In the rows, 128 means zero.
Known rows, with every step that occurs:
lugoma tivumu: [155 151 160 144 114 111 108 102 121 148  89 134 148  98 141 157 159  95
 111 102 107 148 161 139 125 130 109 146 120 170 166  96 123]
seveze tarul tivumu: [170 153 122  98 127 138 137 103 106 104 125 117 113 137 122 111 145 144
 147 124  91 121 148  64 124 131 140 160 162 118 116 103 141]
febudi kepel: [163 115 161 153 108 131 116 121 112 143 131 102 139 176 128 129 104 137
  91 182 116 114 119 139 116 167 118 183 124 107 137 142 135]
sapel fifis lugoma tivumu tarul febudi kepel: [128 113 144 134 168 124 122 118 181 166 113 148 165  71 102 119 110 142
  99  94 127 189 153 109 114 143 135 148  89 131 142 119 128]
dotini kepel febudi tarul tivumu: [ 76 105  95  99 102  70 143 137 124  73 129 175  82 156 124  95 103 152
 146 116 138 107 176 157  48 115 159 127 172 129 113 146 118]
fifis lugoma mosog: [147 109 161 132 149 189 110 122 144 138 111 157 199 157 111 150 146 102
 110 153 104 144  98 117 186 135  91 124 112 123 194 146 121]
mazer mazug lugoma mosog: [123 117  94 137 183 189 129 125 118  94 171 134 125 173  99 193 171  47
 167 187 133 154  99 136 179  95  60 101  91 137 121 133 135]
sapel fifis lugoma: [144 148 176 159 138 121 128 125  97 128 119 110 224 102 105 134 121 129
 103 139 146 175  98  90 186 141 102 107 126 134 137 126 107]
seveze tarul febudi kepel dotini: [127  96 152 151 159 154 146 153 121  99  96 101 131 137 110 142 147 179
 154 137 134 116 137 111 117 189 143 200 120 107  94 158 182]
seveze tarul tivumu kepel temo: [157 126  98  96 134 156 148 122 127 147 104  62  98 126 146 101 145 159
  93 110 114  74  79 101  94 108 179 166 172 121  52 143 112]
febudi tarul tivumu lugoma: [137 137  81  70 127 138 114 133  89  98 126 133  90 184 148  90 107 133
 134 132 117 108 134 141 115 100 111 114 158 103 132 121 140]
mosog lugoma: [147 190 153 160  96 151 126 121  94 129 147  97 125 122 145  98 104 138
 120 132 134 142 126 100 141 117 106 114  86 131 156 126 104]
tarul tivumu kepel febudi: [113  74 111 145 102 100 123 152 139 109  67 126  60  98 109 179 112 184
 128 134 168  90 110 103  90 157 172 143 168 102  93 140 105]
mazer mazug lugoma fifis: [113 153 136 143 176 146 123 137  76  71 202 118 142 168 105 177 146  45
 171 149 169 174  84 144 198 104  79  70  93 152  86 102 116]
tivumu lugoma mosog: [164 109 101 130 165 143 121 147 126 116 124 138 153 169 109 170 144 112
 104 169  80 108  59 169 192 146  89 121 127 122 156 151 149]
dotini kepel febudi: [111 107 158 179 111  61 153 140 126 104 132 149 137 126 114 141 106 153
 114 137 119 112 117 154 106 158 152 129 166 151 138 156 116]
kepel febudi: [113 123 181 164  84  88 146 156 104 124  98 130 157 126 108 184 158 139
 138 151 148 117 124 128 141 175 112 110 145 134 129 128 118]
dotini kepel: [154 134 161 158 134  93 139  97 123 106 149 129 148 143 131  96  83 135
  99 145  99 115 110 129 109 122 153 161 162 156 161 157 121]
fifis sapel: [167 130 182 141 109 138 152  79 141 124 148 112 159 172 137  89 116  93
 146 143 128 113 135 110 156 139  74 137 158 144 172 120 125]
mazug lugoma tivumu: [146 149 149 141 135 146 116 131 116 146 153 152 159  91 158 167 143  71
 123 122 112 166 128 151 143  93  77 112  77 153 156 101 133]
dotini kepel febudi tarul tivumu nelat: [ 67 118  39 118 124  55 136 120 127  91 147 172  82 106 130 144 103 169
 135 134 134  89 177 155  31 119 179 124 194 122  88 128 119]
noro tivumu kepel: [154 118  89 134 106 124 116 110 166 178 130  86 123 102 139 138 142 141
 112 143 119  99  95  76 135 112 197 143 167  97 123 139 102]
sapel fifis lugoma tivumu kepel febudi: [109  80 111 189 134  86 113 161 169 169  68 126 181  39  95 186 138 128
  85  83 162 179 113 136 145 170 149  99 113 135 103 119  90]
noro tivumu kepel febudi: [115  91  79 154  86  92 132 154 168 176 111 105 110  92 119 185 161 156
 124 138 142  93 104 100 127 144 195 113 176  92 101 140  96]
dotini kepel febudi tarul tivumu lugoma fifis: [ 84  98  50  95 157  54 129 183 108  41 164 191  83 183 118 119  85 140
 134  93 123 114 105 225 117 128 160  77 165 127  78 135 126]
sapel fifis lugoma tivumu: [147 151 150 156 145 114 109 115 123 150  90 130 208  59 121 158 138 103
  92  82 130 205 135 122 162 133 100 109 103 163 157  93 106]
tarul tivumu: [155 142 145 108 112 124 118 111  95  89  88 131  84 124 138 152 119 161
 137 135 133 114 130  94 111 116 124 151 156 129 150 115 120]
seveze tarul: [164 161 168 132 120 130 147 103 110 141 158  93 196 150 111  91 168 110
 136 144  86 125 133  78 159 160 125 147 142 126 116 116 148]
febudi tarul tivumu lugoma fifis sapel: [136 125  81  61 151 128 131 121 126  63 180 153 105 224 141  61  96  87
 167 100 134 114 121 180 168 111  78  84 158 121 111 102 136]
mazug lugoma tivumu kepel: [145 104 123 156 143 152 103 132 153 178 152 125 144  78 153 143 118  78
  98 123 126 142  95 138 129  97 120 132  76 136 120 126 126]
seveze tarul tivumu lugoma: [191 143  69 103 157 146 128 128  99 101 131 114  90 155 130 113 117 156
 127 122  67 115 100  94 148 135 131 137 166 105 125 111 153]
kepel febudi tarul tivumu lugoma: [ 91 110  67  91 108 108 130 178  97  93 108 157  82 169 129 141 126 153
 147 133 142 104 144 165 113 135 112  85 159  97 109 124 133]
tivumu tarul febudi kepel: [129 109 180 120 125 132 144 119 155 150 146 124 118 147 107  97 105 157
 129 171 125 104 137  98  94 153 145 176 125 108 131 151 148]
mazug lugoma tivumu tarul: [128 165 162 109 113 149 136 119 137 187 176 140 167  94 149 102 156  73
 139 127  92 159 131 118 163  73 109  90  71 141 143 113 146]
mazug lugoma fifis sapel: [144 134 178 130 153 152 149 131 126  89 234 149 191 171 134 110 111  54
 166 138 142 140  73 160 222 113  41  75  98 142 116 112 129]
seveze tarul tivumu nelat: [160 169  67 111 153 122 124  90 109 119 141 113 115  86 125 159 152 160
 137 140  92 105 145  64 103 133 156 157 181 115  90  88 144]
noro tivumu: [157 163 112 118  95 120 125 112 123 151 134 111 139 113 142 157 165 131
 138 142 106 121 130  89 146 107 148 126 166 119 161 114 111]

Rows:
[ 76  75 115 142 102 133 100 145 178 199 101 149 171 126 133 104 143  82
 106  89 155 155 175 148 108 142 144  98 111 116 131 122 101]
fifis lugoma tivumu kepel febudi tarul
[129 109 163 163 103 153 118 148  88 117  69  88 133 155 136 147 126 171
 123 168 150 113 114 151 149 172 139 177 119 106 124 171 158]
febudi kepel dotini
[150 176 154 147 117 145 141 108 133  93 197 116 137 166 137  69  95  92
 154  96 150 145 111 138 192 124  74  84  94 151 134 105  99]
mosog lugoma fifis sapel
[148  88 171 150 145 128 125 130 133 109 125 136 115 146 119 162  96 159
 108 160 144 113 130 128  76 174 110 197 128 121 144 144 136]
tarul febudi kepel
[133 211 139 130  79 145 124  97 141 188 137 106 113  85 149  58 137 111
 128  89 105 162 171  98 139  87 143 100  68 151 161 103 114]
mosog lugoma tivumu tarul
[175 135  88 116 143 132 113 133  86  87  97 126  65 140 143 153  88 167
 114 135 111 112  87 123 134 121 116 131 164 115 158 123 132]
tarul tivumu lugoma
[ 80  97 109  94 100 153 119 137 110 101  50  92  83 125 137  88 135 167
 160 124 188  88 137 108 107 108 186 149 144  94  74 167 143]
febudi tarul tivumu kepel dotini
[ 89  80  33  74 135 126 126 187 129  85 104 188  82 182 102 171 163 133
 152 146 114  98 134 199 129 144  96  87 144  96 106 137 146]
kepel febudi tarul tivumu lugoma mosog
[176 137  59 110 150 118 135 127 156 113 194 128 128 174 145 130 126  90
 151 103  98 122  77 160 223 123 107  70 178 125 147 102 120]
noro tivumu lugoma fifis sapel
[117 185 147 131 122 142 136 103 163 155 130 140  84  56 138  91 125 128
 144  66 127 161 186  86  95  91 126 113  70 162 167 105 120]
mosog lugoma tivumu tarul febudi
[173 127 131 135 161 118 138 127 128  93 180 123 156 200 125 108  98  83
 138 121 117 120  62 178 226 152  70  85 152 144 139 115 133]
tivumu lugoma fifis sapel
[114  85 172 165 144 145 128 162 110  82  61 119 101 119 128 183 118 191
 138 149 175 110 128 141 105 176 131 192 120 120 131 172 162]
tarul febudi kepel dotini
[ 73 110 141 133  94  63 154 135 128 113 164 155 165 170 118  79 122 118
 130 140 127 112 165 168  89 140 147 114 154 137 113 157 123]
dotini kepel febudi tarul
[134 195 164 151 116 127 122 140  89  97 170 109 151 131 124 117 116 114
 129 106 149 154  96 136 181 129 114  89  74 145 114 112 101]
mosog lugoma fifis
[ 65  85 103 148 119  91 116 155 169 181  98 135 210  79  96 122 155  97
 104  80 172 176 159 152 127 154 144  85 107 124  74 120  96]
sapel fifis lugoma tivumu kepel febudi tarul
[ 98  95 161 138 145 186 112 134 167 160  55 146 112  95 144 124 124 160
 132  87 141 165 164 118 125 139 158 159  89 123 186 151 158]
fifis lugoma tivumu tarul febudi kepel dotini
[125 148 124 158 155 169 133 115  84 101 177 103 121 162 125 152 134  67
 162 171 153 163 115 104 156  88  74  97 103 139 127 115 118]
mazer mazug lugoma
[ 69  80 139 136  77  95 136 157 145 161 127 108 167 155 104 100 151 116
 129 156 166  92 141 136 109 165 151 112 140 103  66 151 118]
tivumu kepel febudi tarul
[135 102 159 128 146 168 107 107 187 190 117 159 126 116 136 101 100 131
 103 100 111 168 170 107  96 136 137 163  98 124 198 122 132]
fifis lugoma tivumu tarul febudi kepel
[ 94 102 183 134 120 149 148 143 130 123  81 109 112 126 115 120 129 192
 157 160 153 102 132 104 129 159 166 171 120 107 117 179 173]
tivumu tarul febudi kepel dotini
[120 143  85  63 149 109 108 155  82  69 147 152 112 190 126 109 120 111
 142 112 129 121 102 180 157 114 116  87 139 118  90 107 134]
febudi tarul tivumu lugoma fifis
[146 150 163 139 127 102 162 117 101 118 134 100 145 142 158 104 106 135
  69 124 103  92  74 174  96  93 143 148 163 182 137 169 103]
dotini kepel temo
[118 144 215 111 124 116 162 110 138 133 134 126 144 107 101 104 141 142
 156 146 128 111 133  64 123 125 138 134 138 140 144 140 142]
tivumu tarul febudi
[132 171 165 126 119 120 127 101 146 189 112 118 215  65 109  89 153 108
 114  92 110 196 141  89 186 113 138  92 105 149 144 103 117]
sapel fifis lugoma tivumu tarul
[105 162  76  81 119 114 113  93  99 116 134 136 109 113 141 139 139 142
 144 152 142  96 178 108  72 100 137 133 168 115  99  99 129]
febudi tarul tivumu nelat
[125 111 143 119 156 157 127 134 170 166 181 166 113 100 143 127 118 109
 126 135 111 149 149 141  90 106 108 151  62 124 136 126 157]
mazug lugoma tivumu tarul febudi kepel
[ 71 121 123  86  76 102 135 149 101  94  98 159 105 150 119 136 158 144
 168 131 163 109 186 134  85 132 120 106 154 112  99 115 119]
kepel febudi tarul tivumu
[133 163  88 156 157 131 105 115 120 164 168 146 153  40 163 213 148  87
 108 137 108 151 126 151 128  95  91 112  95 149 130  87 137]
mazug lugoma tivumu nelat
[134 112 157 121 134 119 122 105 178 168 114 145 104 109 124 121 126 133
 119 116 111 133 178 129  72 141 143 181 105 138 149 121 144]
lugoma tivumu tarul febudi kepel
[113 147 137  66  97 128 123 105  97  99 118 137 111 165 136  91 135 125
 156 135 140 114 178 110  92  98 119 135 147 117 123 115 127]
febudi tarul tivumu
[139 160 176 118 101 163 111  85 154 204 115 133 179 108 145  77 145  94
 111  97  94 174 155  82 169 105 138 107 110 143 204 105 118]
fifis lugoma tivumu tarul
[111 114  88 136 183 170 126 106 161 142 174 144  52 136 122 144 125  77
 159 133 142 176 172 130  81  95 109 139  74 139 130 108 144]
mazer mazug lugoma tivumu tarul febudi kepel
[145 158  87 124 134 110 109  96 100 106 102 128  80  73 138 200 120 175
 125 153 132  99 132  91  91 116 142 149 176 127 128  98 122]
tarul tivumu nelat
[133 120 112  95 114 130 140 115 182 174 156 127  97 124 125 118 137 168
 142 156 106 104 149  74  96 123 181 162 147  86 142 139 135]
noro tivumu tarul febudi kepel
[150 147  97 177 114 145  99 112 157 179 113  92  95  73 153 103  99 118
  84  82 135 147 135 118 102 108 154 139  73 142 140 120  95]
mosog lugoma tivumu kepel
[101 107 156 137 130 140 128 134 153 143  51 132  90  80 130 141 153 168
 146 106 141 131 168 140 102 149 164 174 100 138 136 150 172]
lugoma tivumu tarul febudi kepel dotini
[156 143 144 136 157 102 117 161  83  97 152 124 165 164 115 154 122 110
 111 134 110 129  45 177 214 157 106  89 132 138 116 123 132]
tivumu lugoma fifis
[139 121 160 139 111 139 143 133 118 170 104  56 149 128 150 125 137 134
  65 143 145  72  53 142 119 116 147 147 148 144  87 165  97]
tivumu kepel temo
[122 128 179 102 126 148 163 137 136 161 133  96 119 148 136 106 133 159
  95 155 129  82 103 144  80 128 135 162 131 135 101 165 128]
tivumu tarul febudi kepel temo
[ 90  64  10  86 162  96 134 169 150  64 135 206  65 186 110 129 106 144
 129 131  89  95 122 220  95 123 138 108 163 113 115 165 142]
dotini kepel febudi tarul tivumu lugoma mosog
[ 96 148 118 154 117 173 126 143 152 144  81 118  49  71 152 105 117 180
 142  82 151 155 178 132  98 125 161 151  49 132 142 145 147]
mosog lugoma tivumu tarul febudi kepel dotini
